What can hang from each mark
gatin: mopop zudot
vosas: sasuto
zudot: gatin pugu sasuto
mopop: gatin sasuto
sasuto: deziz mopop vosas zudot
pugu: zudot

Each row was made from one small tree. The marks that hang from a mark follow it in brackets, in alphabetical order. Every link used is in the known rows. Write each row's tree.
Known rows
zudot(gatin(mopop)): [-21   5   4  14  44   4  -8   9 -13  32 -27  26   2  -7  24  12 -28  19]
pugu(zudot(gatin(mopop) sasuto)): [-28 -15 -16  13  49 -10  13   5 -29   8 -21   4  12  -9 -11   9  37   0]
pugu(zudot(gatin(mopop) sasuto(deziz vosas))): [-16 -15 -39  13  11 -19  16  16 -18   8 -10 -17   3 -14 -24   9  33   6]
zudot(pugu sasuto(deziz)): [ -5 -13  15 -32   4   4 -11 -36  -3  27 -11   0  -5   3  16   4   6  24]
pugu(zudot(sasuto(deziz mopop))): [ -9 -21 -19  10  -3 -14  10  10   2   0   6 -24  -2  -4 -36   5  61  -4]
sasuto(deziz mopop vosas zudot): [ 25   3  -3  37 -69  -6   8  18  42 -17  15 -19 -13   6  -6   4   1 -26]
sasuto(deziz): [ -1  -5   7 -23  -9   4 -17   8  27  31  15  -5  -7  -5   0  16  -8  27]
sasuto(deziz mopop(gatin) vosas zudot(pugu)): [ 39   5 -13  17 -72  10   6  -6  27 -28  25 -10  -2   9  11 -12 -31 -32]
sasuto(mopop zudot(gatin pugu)): [ -5   5  39  22   9   2  -4 -33   1   0 -10  36   9   4  47 -19   2 -30]
sasuto(deziz vosas zudot): [ 18   0  10   0 -47   0   3   8  42 -10  24 -11  -4   3   8  17  -9 -10]
zudot(gatin(mopop) pugu): [-15  12  17 -11  66  10 -16 -23 -16  42 -26  43  -1 -13  58  -8 -31  18]
mopop(gatin(zudot(pugu)) sasuto(deziz vosas)): [ 26  14 -20 -45 -26  11  -4   5 -13 -41  31 -13  10   1 -25 -23 -48  -5]
sasuto(zudot): [  0   0  45  -1  11  14  -2  -8  25  -8   8  21   9   9  30  19  -4 -20]
gatin(zudot): [ 11  14  36 -13  29  -1  -6   5  26   7   8  13   7  -2   8   2   1 -25]
sasuto(mopop): [  0   2  11  28   1   2  -4  14  18  11  -6   4 -15   9  -1  11  10  -2]
zudot(sasuto(mopop)): [ -9 -12   6  33  -9  -3   9   0  -6   2 -30  -8  -9  21 -19  21  23   2]
zudot(gatin pugu sasuto(deziz vosas)): [-14 -13  -4 -17 -15 -16   0 -37 -24  28 -25   2   1   1  13   2   5  27]
vosas(sasuto(deziz)): [ -7   9   6 -24   5  21 -26  17  -3   2  21  -1  -9   9 -19  -7 -25  42]
pugu(zudot(gatin sasuto(vosas))): [-25 -21 -15   6  16 -24  21   1 -21  -4 -10  -6   9   0 -23  19  58   0]

Write each row's tree
[-13 -16 -25  37 -54 -26  12   2 -20  14 -34 -21  -4   9 -32  10  17  17]  zudot(gatin sasuto(deziz mopop vosas))
[ 28  35  -4 -22  36   8 -10  13   3  -9   3  -1 -10 -21   8 -35 -44 -10]  gatin(mopop(sasuto(deziz vosas)) zudot(pugu))
[ 12  11   3  -1 -13   2  -3 -13  14  10   2  12   1 -13  45  -9 -33  -6]  sasuto(deziz vosas zudot(gatin(mopop) pugu))
[-14 -24 -11 -13  11 -10   7   4   2   4  11 -19   4  -7 -28  14  53   5]  pugu(zudot(sasuto(deziz)))
[-17 -21 -34  22 -19 -31  18  10 -15   0  -6 -23   3  -6 -39   4  61  -2]  pugu(zudot(gatin sasuto(deziz mopop vosas)))
[ 14  -5 -12  18 -25   3  16 -20 -14 -14 -22  -5 -10  25  -2   6  -2  -7]  zudot(pugu sasuto(mopop(gatin) vosas))
[-12 -18  -8  18  18 -12  16   8  -4  -8  -3 -13  -1   3 -29  11  65 -14]  pugu(zudot(sasuto(mopop)))
[ 19   2 -25  27 -57 -13   2  31  36  10   8 -28 -28   2 -24   9   3   8]  sasuto(deziz mopop vosas)
[ 23   8  18 -23  -3 -11   1 -20  14   5  -1  -7   1  -2   5 -11   8 -19]  gatin(zudot(pugu sasuto(deziz vosas)))
[ 12   1 -20 -18 -54  20   6  15 -11 -60  30 -16  12  14 -29   5 -49   0]  mopop(gatin sasuto(deziz vosas zudot))
[-18  -2 -32  -5  32 -12   3  26 -17  -2   6  -5   1 -21 -19  -5  18  12]  pugu(zudot(gatin(mopop(sasuto(deziz vosas)))))
[-11  15  11  -1  10  24 -21   9 -17  -8   9  14   8   2   3 -18 -44  20]  vosas(sasuto(deziz zudot(gatin(mopop))))
[ -1  12  -3   7 -13  15 -21  25  -2  -4  16  -8 -17  11 -29 -19 -18  31]  vosas(sasuto(deziz mopop))
[-13   2  52 -14  31   9  -9 -43   0   9  -3  44  19   1  61  -4  -9 -15]  sasuto(zudot(gatin pugu))
[-28  -2 -14  -5  62  -4   1  17 -26   0  -1  12   8 -19  -7  -3  22   7]  pugu(zudot(gatin(mopop(sasuto))))
[ 20  11  29 -14  18  -9   8 -23   8  -3 -11   4   3   6  12  -5  11 -28]  gatin(zudot(pugu sasuto(vosas)))
[  5 -20 -43  17 -33 -13  22  19  -2 -20  11 -35  -1   3 -49   9  44 -11]  pugu(zudot(sasuto(deziz mopop(gatin) vosas)))
[ -7  19  19 -16  23  28 -26 -10 -19  -3  10  24   6  -1  24 -32 -46  20]  vosas(sasuto(deziz zudot(gatin(mopop) pugu)))
[ 26  32  26  -9  70  15 -11  -1  19  18  -7  25  -2 -17  43 -21 -34 -27]  gatin(mopop zudot(pugu))
[-12  -8 -32  26 -18 -13   9  10 -23  22 -40 -13  -2  -1 -14  19 -15  27]  zudot(gatin(mopop) sasuto(deziz vosas))
[ 10   1  38 -31  -3  15 -18 -29  31  12  24  16   5  -7  45  -8 -14  -6]  sasuto(deziz zudot(pugu))
[ 11   7   0 -24 -16  26   8  -9 -21 -64  19   9  11  20   1   0 -47 -13]  mopop(gatin sasuto(vosas zudot(pugu)))
